Known rows, with every way that one mark hangs from another:
{C {L G {H T}} U}: [ -5   0  18 -16  15  -6   1   9  15 -29  27   3  32 -14 -21 -16  14   3
  -1   6  13  -8   9  -3  -3 -30 -13   2   7  29 -20 -11 -12  17  -1 -11
  15 -13  -6  -7 -33  18  -8   7   4  17]
{G {U {H T}} {X C {Z F}}}: [-21   1 -26  38 -32  27 -14   9 -32 -10  -6 -27 -13   7  12  -1 -17  14
  -1 -21  15  -2  12  -4  24  26  30   5  36 -23  -4 -11   0 -14  -2   3
  24  17  41   9  16  -9   3  -1  11 -27]
{M {Z U}}: [ 17  -7   9   0  16   4   2  -2  15   2 -30  -5  -5 -20 -25  -4  13 -29
  -2   5  -6   5  -1  -6  -3  11 -32   8   4  21   3   9   0 -27 -11  -9
   2  -3  -6 -13 -10  20   4  13   0  -4]
{V {X {H T}} {Z U}}: [  9  -3   7 -27  22   4   1   9  -6   8 -11  -2   7 -10   7   6   6  -5
  -4   6  18  14 -18  -3  15  11 -23  -3  -4 -15   8  -6 -26   3  -3  13
 -49   2 -19 -22  36 -14   9 -27  27 -22]
{L {G X} {H T U}}: [-40  22  20  -6  -8  -5  -8   6   5   2  14  -1   3   6  26  11   7  14
   7   3   0  20  27  -3   3  -5  -6  11  20  31 -10   2 -22  30  26   3
  10  -2  -5  21 -23   1 -14  -2 -14  28]
{G {X H {Z F U}}}: [ -7  -5 -21  18 -13  11  -3  -6 -17  -1 -30 -10 -14   7   1  -9 -15 -10
  -2  -9  20 -17   6  -5   7  21   8  -1  21 -18   4  -9  -6 -31   1   3
   7  13  13  -7  10  -9   0 -16   4 -27]
{Z {T W} {U H}}: [ 21 -16  10 -14  22  -4  28  -3  21  11 -20  -6 -12  -4  -1 -14  10  -5
 -10  -4   0  -6 -18 -21   8  19  -4  10 -16   2  -9  17  14   3  -2   0
 -23 -15   6   2   7  17   7   6  12  -3]
{T {H {L {G X}} U} W}: [-13  12 -20  -1   2  -3  -7 -10 -19  28  25   0 -13  14  19  -8  10  31
 -19  10 -10   2  -3  29  -6 -11   2 -20 -26  11  -2  -2  24  21  12  25
  13   6 -12  23  -8 -16  -8  11   2   9]
{G {U {H L}}}: [-10 -19 -13  18   1   2 -17   9  -5  -7 -12 -11   5  -8   5  -9   7   1
  -4  -4  -6   8   1   7   2  -5  -3   0   7 -23  -2   9   4  -9  -3  -9
  17  -4  11   1  -1  -7   2  10   0   6]
{D {U {H T}} {X C}}: [-21  18 -12  22  12  10   8  33 -12  11  35 -18   4   1 -15   1 -33 -27
   0   0  10  10   8   2   0  -1   7  -4  28 -16  26  15  15 -14 -17 -18
  11  -1  13  -2 -10 -22  21 -11  -9 -16]
{Q {P T}}: [  8   4  14 -15  14  16   5   8  36   5 -34  -7  -1 -12 -13  13 -11  -5
   4   1   2   5 -18  -2 -34  -6 -28   1 -23  -8 -15  -9  -1  16   1  11
   2  16 -10 -16  -8   4 -16 -23 -16  12]
{M {Z F R {T W} {U H}}}: [ 36 -15  20 -13  12 -15  39  -3  35   5 -31  -2 -19 -11 -29  -1  29 -40
  -7   1  -8  -8 -12 -29   7  40 -32  16 -15  30   3  16   9 -16  -8   4
 -16 -10   4  20   2  44  -3  38  20 -14]
{U {H {L {G {X C Z}}} {T W}}}: [ -5   1  -5   8  -3   8 -26  10 -11 -10  12  10   8   6   8   6  -5  36
  -8  -8 -14  -1   0   9  23  -9  19   3  15  -6 -12  -3  -4  19   1  -7
  -2  -6  -2  -2   8  -9   2   9   3  12]
{H {L G} {T W} U}: [-17  18  19  -1   3 -23 -28 -33  13  -8  34  26  -6  10  19  21   2  41
  -6  10 -22  10   2  18   4 -13  16 -14   7  13 -10  10  -1  42  23  13
 -12 -14 -30  21  18  -7  11   8   9  23]
{L {G U} H}: [-27   5  10  -7  -2  -5   8  18 -10  11   6  -3  19  -6  16 -19  18  -5
  11   0  -5  23  23  -4   0 -13 -18  13   1  30  -1  15 -22  10  24 -13
  20  -2   5  10 -38   8  -9   8 -31  28]
{H {L {G {X C Z}}} T U}: [-33  21  16  14 -18 -11 -38 -40   0 -21  24  20 -10  10  20  27 -10  33
  -1   4 -16   2  15  10   9 -13  28  -8  31   8  -9  -2  -8  22  18  13
  -3 -11 -19  15  23 -15   9  -1   7  17]
{P Q {T {H L} W}}: [  6 -12   3 -17  -5  14  -6   7  32  42  14 -14 -18   9  17  18   5  21
  -2  15   4  -3 -20  -8 -49 -11  -8 -12 -58  -1  -2 -35  -4  29 -10  11
  19  25  -6  10 -20  18 -10  -9   9   2]
{L G {H T U}}: [-25  17  33 -11   4  -9  -2   6  11   4  11   7  16   5  17   9   6  13
  10   8  -8  23  21   1  -1 -18 -10  17  10  36  -6   6 -25  31  25  -7
   0  -8 -10  14 -24   0  -6   0 -17  32]
{U {H L {T W}}}: [  8 -10   0   6  14  -2 -24  14  12 -12   4   9  10   2   1   7  -3  29
 -13  -2 -17   2 -14  12  12 -11   5   3   1 -17 -12   3   2  21  -8 -12
  -7  -6  -9  -4   8 -10   1  12   7  15]
{V Z}: [  5  -3   0  -6   9  -2   4   7  -6  -4 -20   3  15 -11  12   0  -4  -8
   6   9   3  20 -17  17  -2  -4 -15   2  -2  -7   7  -2   0   0  -7 -11
 -18   7  -2 -35   5 -11  12 -13  -3   2]
{C L}: [ 16 -18  -3  -5  18  -6  -4  -1   7 -27 -13  -3  14 -11 -21 -11  -5 -15
   0  -1  -4  -3 -10   5  -6 -21 -18 -12 -11  -3  -9  -3  -1  -8 -25 -18
   6  -6  -5 -21 -13   5  -8  -4   3   8]
{V {U H} X {Z T}}: [ 16 -14  15 -29  24   4   6  13 -11   3 -11   5  21 -17  20   3  15   4
  -4  -1  24  19 -24   8  19   2 -35  10 -18  -9  17 -12 -13  13  -4  19
 -76 -10  -9 -29  24 -10 -10 -30  41 -16]
{H L}: [ -1  -9  -1   8   6 -14 -20 -19   5 -14  -6  19   5  -7  -1  -5  -2   1
  -9   1 -17   3 -11  10  -4 -23  -5  -5  -4 -12  -3  11   0  -7  -3 -14
   7  -3 -20 -16  -1 -11   0   4 -12  18]
{D X}: [  1   5  -6   5  25   2   2  19   5   5   3 -15  -2 -12 -15  -7 -18 -32
   5   1   1   8  -3  11 -18  -6 -19  -4   2 -14  16  25   8 -13  -9 -24
   6   3  -5 -17 -11  -9  -4 -13 -19   0]
{C {L {G {X Z}} {H {T W} U}}}: [-14   4   0 -11  -2  -7  -8   1  -3 -17  19  -2   7   6   6  -2   0  16
   0   4  -1  -1  18   1   8 -10  -1  -8  -1  33 -15  -3 -13  20   1   3
  11  -4   1  10 -19   7  -7   5   6  12]
{T {H {L {G {X C Z}}} U} W}: [-12  15 -24   4  -9   9  -7 -14 -35  29  26   0 -12  19  19  -8   0  40
 -17   8 -10  -3   2  27   2 -11  16 -17 -21  13  -1  -8  24  11  11  25
  15  10  -5  17  -5 -23  -1   8   1   1]
{Q P}: [  9   7   4 -13  18  12   4   7  23  -2 -37   0   9 -12 -16   5 -10  -8
  -7   1  -4  13 -13  11 -17  -8 -22  -2  -7  -7  -6   0   8   2  -2   3
   6  10 -13 -23  -5  -9 -16 -17 -20  14]
{M {Z F U}}: [ 22 -12  15   6  18  -8  11 -10  20   1 -38  -1  -4 -20 -33  -5  15 -41
  -6   4   0   1 -14  -7   3  20 -36   7   2  21   4  10  -6 -24 -10  -9
  -6   0  -7   0  -3  27   1  16  10 -15]
{G U {X H {Z F R T}}}: [-13  -4 -27  20 -35   2  10   1 -13  -6 -13 -19 -30   9  15 -10  -5 -15
   6 -15  13 -16  22 -17   0  36  13   3  18 -21  11   1   7 -32   7  16
  23  14  35  19  11   2  -6   6   4 -27]
{N Z}: [ 21  -4   0  13  18  10  -7  19   4 -27 -14   3  15  -6   3  -6 -20 -14
   5 -16 -13  10  -6   6   1   1 -12   5   3 -10   4  33  -8  -7  -1 -12
   5 -11   9 -40 -12  -9   3   0 -10   5]
{T H W}: [ 17   5 -19  -6  18  10  14  21 -12  32   7 -11  -1   9   4 -21  -3  19
 -12   1  -8   8 -16  25 -13  -7 -10  -7 -38  -1   1  -3  26  12  -3   5
  12  17   2  -2 -18 -11 -12   5  -9   1]
{D L U {X C G H {Z T}}}: [-11  22 -44  22 -28   3  13  20 -43  19  53   6  -9   9 -12  -3 -39 -46
  17  17  37 -25  34  -5  -6  -2  52  -3  35 -15  53  14  22 -64 -12 -21
   8  -3  25  -7  -4 -32  38 -24 -28 -28]
{K Z}: [ 27  -3  12   4   3   3  -1   6  17  -2 -27  -1  16   8 -13   7   7  -9
  -3   1 -11  15  -1  26  -4 -11 -14   7   7   3  -9  11   8  -8 -14 -33
  -4   4 -16 -19 -11  11 -12 -10 -13  -5]
{P Q {T {H {L G}} W}}: [  1  -8   7 -21  -5  12  -5   7  29  44  18 -10 -15   8  17  17  10  19
   2  14   3  -2 -16  -8 -48 -14 -10 -13 -56   7  -1 -33  -8  35  -3  12
  16  22  -9  13 -24  22 -11  -8   5   7]
{D L {U {H T}} {X C G Z}}: [-17  21 -38  24 -14  14  -5  31 -36  14  50  -1   5   6 -12   5 -40 -31
  14  17  31 -10  27   5  -1  -4  56   1  43 -13  41  12  19 -39 -13 -28
   6  -6  30  -7   2 -29  41 -22 -16 -19]
{X C G {H L T}}: [  2  15  -9  29 -24   4 -17 -19 -40 -18  20  23  12  11 -15  23 -17  23
  16  -8   6 -20  15 -11  39  -2  49   2  28 -32  -3 -30 -17 -22  -9   2
   3   4 -11  -1  14 -37  10  -6 -22  -5]
{M {Z F R {T H W} U}}: [ 33  -6  18 -15  10 -19  45  -7  32  15 -22  -4 -24  -8 -28  -7  28 -40
  -9   5 -11  -9 -12 -25  -6  37 -33  13 -26  37   8  14  17 -15  -5  15
 -10  -2   4  26  -1  42  -8  40  13 -13]
{V {Z T}}: [ 12  -4   6 -11   6 -12  16   5   6  -8 -15   7   2 -10  15   1  -2 -12
   7   6  -1  12 -18   5  -4   1 -13  10  -7  -3   9   6   7   4  -9  -7
 -26   3   1 -30   9  -2   9  -5  -1   4]

Rows:
[  3  13  15   4  12  -2 -10  -8  21   0  10   0  -9   9  12  20 -15  32
   0   4  -5  16  -3  16  -5   3   7  -4   4  -3  -9   0   9  29   7   4
 -10   1  -9   6  12 -11  10  -8  14   3] => {H {T W} U}
[-28  -3 -29  24 -14   6 -26  13  -7  -9  10 -21 -18  -1  23  -2   5  19
 -11 -12   3   6   8   3  10  18  12  -9  18 -26 -11   5  10   8   3  11
  27   7  19  20   9  -3  -5  12  11  -2] => {G {U {H L {T W}}} X}
[-15  12  -8  -3 -10   6  -3   0 -19   4  -1   4 -11   6  14  -4   0   1
  13  -8   3  -2  20   3   3   0   3  -1  17   7   6   2  -4  -2  17   3
   1  -3   0  -2  -9  -1  -8 -10 -10   5] => {L {G {X {H U} {Z {T W}}}}}
[ 21  -8 -12   9 -12   8   4  11 -10  -6 -19  10  -4  14   0  -6 -27   2
  10  -6  -3 -27  13  -2  -3  -4  12  17   9 -16  16  -1   2 -36  -7 -10
  -5   7  12 -28   3 -20   5  -7 -12 -15] => {X H {Z T}}
[  2  13 -13  17   2  24   2  11 -28   6   8 -14   0   0 -15  -6 -38 -14
   8  -6   4  -3   8   6  -1  -6  10   1  14  -8  18  13   5 -30 -11 -25
  10  11  11 -28  -5 -23  12 -18 -21 -17] => {D {X C Z}}
[-12  14   9  -2   2 -25 -21 -13   7 -10  40  24   0   2  15  -1   7  33
  -4  -3 -28  11  -1  11   5  -9  14 -12   2   7 -10  19  -5  39  21   5
  -1  -8 -17  17  11   6   7  19  -7  24] => {H {L {G U}} {T W}}
[  4 -15  15 -15  -1  21  -3  16  39  35  -8 -23 -11   3   8  22  -1  -2
  11  12  10   1 -16 -12 -59 -15 -18   0 -44  -6   3 -41 -11  17 -15   2
  17  24   0  -1 -23  18 -17 -20   4   3] => {P Q {T H}}
[ 28  -7  27 -22  -2 -13  29 -10  33   7 -18   5   0  13  -8   5  35 -10
  -9   4 -21   1   3  -8   6  15  -5   9  -8  28 -16  24  15   3   0  -9
 -24 -20 -12  16   4  38  -5  16   2  -1] => {K {Z R {T W} {U {H {L G}}}}}
[ 22  -5  15 -14   0 -37  47 -24  31  11  -4   9 -26  14  -3  -2  16 -16
 -11   2 -16 -11 -21 -15 -12  22  -9   5 -42  12   6  12  27  10   4  22
 -13  -3   0  41  12  19 -15  31  15  -3] => {Z F R {T {H L U} W}}
[  9 -10   1   2 -27 -22  15 -19  -5 -10  -8  26  -9  16  -2  -5  -3 -12
   8  -5 -14 -34  15 -16   3   8  15  12   6   0  19   7  -7 -28  12   6
  -9  -6   8  12  17   1   4  19  -5 -11] => {X {H {L {G U}}} {Z F R T}}
[ -4  -8 -16  19   6  11 -11   8 -21  -4 -20  -9  14  -9  -7   1   5 -11
  25  -7  12   2  11  -1  11  10  17   9  14 -26   1  -2   0 -13  -4  -4
  12  -1  16   0  -2 -11   3  -5  -9   2] => {X {G {U H}}}
[ 14 -23  40 -22  10 -37  47 -32  43  -5 -37  11 -10  -5 -17  -5  31 -48
  -6  -2 -10 -15 -21 -44   5  30 -14  16 -12  14  -3  19  -3  -3   8   7
 -35 -32   0  34  26  42  -3  25  19   3] => {Z F R T {U {H {L G}}}}
[-19  10  19   3   0 -26 -28 -16  13 -22  26  24   5  -3   9   4   5  16
   1  -2 -29  10   3   7  -1 -17  10  -4  15   2  -6  16 -13  28  17   0
  -1 -11 -17  11  13   4   2  14 -11  30] => {H {L {G U}} T}
[ 10 -11  16 -18   9 -21  26 -14  13   2 -23   5   9  -3   4   3  14 -13
  -7  14   2  10 -28  -6  13  28  -9   1 -10   6  -2   0  -4  12   3   8
 -40  -7   1   7  34  13  21   9  25 -10] => {V {Z F R {U {H L {T W}}}}}
[-13   6 -19   1 -24   5  -9   4 -22   3  11   4  -5  -7  14 -12  -1 -17
  10   4  15  11  14   9  -9 -19  16  -5  21   2   9   4   0 -23  11 -28
  11  -5  11 -13  -9   4   2 -17 -23  13] => {D {L {G U {X C Z}}}}
[ 11  10 -14  15 -36  16   5 -16 -42  -6  32  25   0  16  -4 -12 -17  35
  -3 -10   8 -40  18  -8  27 -14  43   6  20  -1   4 -18   3 -33   4  -1
   6   3   2 -19  -1 -25  19   1 -10 -22] => {X {C U} {H {L G}} {Z {T W}}}
[ -3  17 -13  20   0   7  -5   1 -28  -9  30 -11   0   4 -29  20 -25 -11
  16   4  19 -18  19  -4  15   3  23 -13  23 -20  12 -10  -3 -22 -19  -1
   3   0  -5   5   5 -28   6 -15  -9 -17] => {D {X {C L} G {H T U}}}
[  9  -6   4  -8  16  -1   3  12  19 -26  28  -3  24  -9 -21 -18   4  15
 -11   5  18 -12   0  -1  -2 -20  -8  -1  -5  16 -24 -12   1  12 -12  -9
  21  -2   0  -9 -29   9  -3   9  12   2] => {C {L {H {T W}}} U}
[  9  -6 -15   3   2  24  -5  -2 -45  -3  -5  -6  14  -5 -20  -5  -5  -6
  10 -18  23  -5   5 -12  32   6  12   4  -2  -8   3  -7 -26 -19 -11   2
   1  11   9  -9   8 -15  -1 -19  16 -32] => {V {X {C {L H}} {G U} {Z F}}}
[  3  -7   8  10  16   8 -18  10  19 -20   4   5  19 -12 -15  -3   3  14
 -10   0  10  -8  -9  10  -3 -21   0  10  20 -18 -13 -10   8   4  -4 -15
   7  -9  -6 -19  -3  -6   2   1  10   6] => {C {U {H L T}}}
[  8 -14   3 -29  33  13   1  12  -9  13 -30 -10  13 -20   6  -1  15 -15
  -8   5  18  22 -25   1  15   7 -30   1 -11 -10   4   2 -19   4  -7   4
 -45  -2 -12 -29  27  -8   8 -27  33 -16] => {V X {Z {U H}}}
[  4   9   2 -16  11  14   3   1  27  21 -15  -6  -9  -1  -4  13  -5  17
 -11  10  -1  -1 -18   8 -33  -6 -20 -10 -40   0 -14 -13  13  28   5  30
   5  19 -13   3  -4  -5 -15 -12  -7   9] => {Q {P {T {H L U} W}}}
[-19  -1   5  -3  -6 -18 -10 -33  -3  -9  -7  19  -2  -3   4  -8  11 -11
  -3  -2 -14  -3   2  -3   2  -5   2  -6   8  10  -2  13 -10  -3  17   1
   1 -12 -13   5   7   9   0   6  -6  15] => {H {L {G {X {Z F R U}}}}}
[-31   2 -24  34 -28  16 -24   4 -23 -14  11 -23 -15   0  17   4  -2  19
 -10 -16   6   6  11  -5  23  14  23  -6  30 -28 -13  -9   4  -7  -3   5
  31   8  21  14   9 -11  -3   6   4  -5] => {G {U {H L T}} {X C}}
[ 14  -1 -21   7 -17  17   2   3 -34  -2 -25   9  11  14 -12   6 -19  -7
  36  -5   8 -28  34 -11   8  13  35  17  17 -20  17 -19  -6 -46   0   4
   3   3  18 -13   5 -24  12 -11 -18 -14] => {X G H {Z R}}
[ -9  -8 -13  -8  -8  -4  -2   0 -15 -23   0  -9   3  -3  -7 -14   7 -16
  10  -5  -1  -8  19  -4   0  -6  -6 -15   4   8  -4  -4  -7 -12  -6   3
  15 -10   8   1 -11  14 -11   4   2   6] => {C {L {G U {X H {Z R}}}}}
[ 30 -11  29  -7   4 -16  21 -16  36   3 -31   2  10  14 -21  10  26 -14
 -15   5 -12   4 -12   2  10  21  -8   5  -2  17 -18  14   5   4  -4 -13
 -25 -11 -14  22  17  35  -3  12  14 -17] => {K {Z F R {U {H L {T W}}}}}
[ -7  10  13 -17   9  11   0  -2  28  13 -22  -3  -3  -5  -6  15  -2   4
  -3  10  -4   0 -12   6 -37 -13 -24  -5 -28   4 -12 -14   3  25   8  27
   3  12 -17   2  -5  -1 -20 -15 -13  18] => {Q {P {T {H {L G} U}}}}
[-11  -8  -3 -15 -15  14  -8   7  23  44  23 -20 -25   8  26  15  13  20
   1  12   8  -1  -9 -11 -47  -4  -5 -17 -49   4  -3 -34  -5  32  -1  21
  26  25   0  23 -21  23 -12  -6   9   2] => {P Q {T {H {L {G U X}}} W}}
[-18   5  -2   6 -14  -7 -17 -25 -12 -16  14  22  -2  -5   5  -7   3   7
  -3  -7  -8  -8   6   0   6 -20  13  -2  16   4  -4   6  -2  -5  11  -3
  11  -7 -12  -9  -3  -3  -1   3 -11  15] => {H {L {G {X {C U} {Z T}}}}}
[-22  17   0   2  -6 -22 -25 -13   4 -11  42  17 -10   3  22   0   7  34
  -6  -6 -22  10   3   8   8  -1  18 -16   8   4 -12  16  -2  38  22  12
   6  -3 -13  22  11   7   2  17  -4  21] => {H {L {G U X}} {T W}}
[  8   3 -11   9 -17  27  -6  -1 -44 -14  10  -3  16   9  -8  -9 -25  26
   8 -13  -4  -9  12   2  25 -11  32  -1  13  10  -7 -15  -7 -12 -11 -11
   7   2  22 -20  -1  -9  15  -4   0 -12] => {X {C {L {G {U {H {T W}}}}}} Z}
[ 12 -13  21 -12   5 -13  25  -5  -6  -1 -29   6  33  -8  11   2  10 -10
   3   9  20  17 -23  11  14  16 -26   8  -9   1  14 -25  -7   2   2  12
 -60 -11   6  -9  18   2   2 -11  27 -13] => {V {U H} {Z F R}}
[ 18  -3  14 -18  -2 -39  51 -14  24  11   5   9 -21   9  -2 -14  24 -22
  -7  -4 -20  -9 -18 -18 -10  22 -10   5 -41  16   7  18  20  14  11  21
  -9  -4   6  44   7  30 -18  38   3   3] => {Z F R {T {H {L {G U}}} W}}
[-26 -10 -30  24 -10  17 -16  21 -13  -5 -16 -33 -13  -8  17  -8   5  -4
  -2 -13  14  11  10   1   4  17  -2  -3  20 -29  -5   1   9 -11  -2   0
  31   7  26   7  -4  -2 -11   0   5  -5] => {G {U H} X}
[  3  -3  -2   7  -5  13   1  -2 -30 -17   1  -8  17  -6 -16  -8  -3  -2
   4 -11   0   5   1  -4  21 -19   1  -8   7   0 -11 -15 -10 -14 -17 -17
  11  -5   3 -14 -15  -2  -2  -5  -7   4] => {X {C {L {G {U H}}}}}
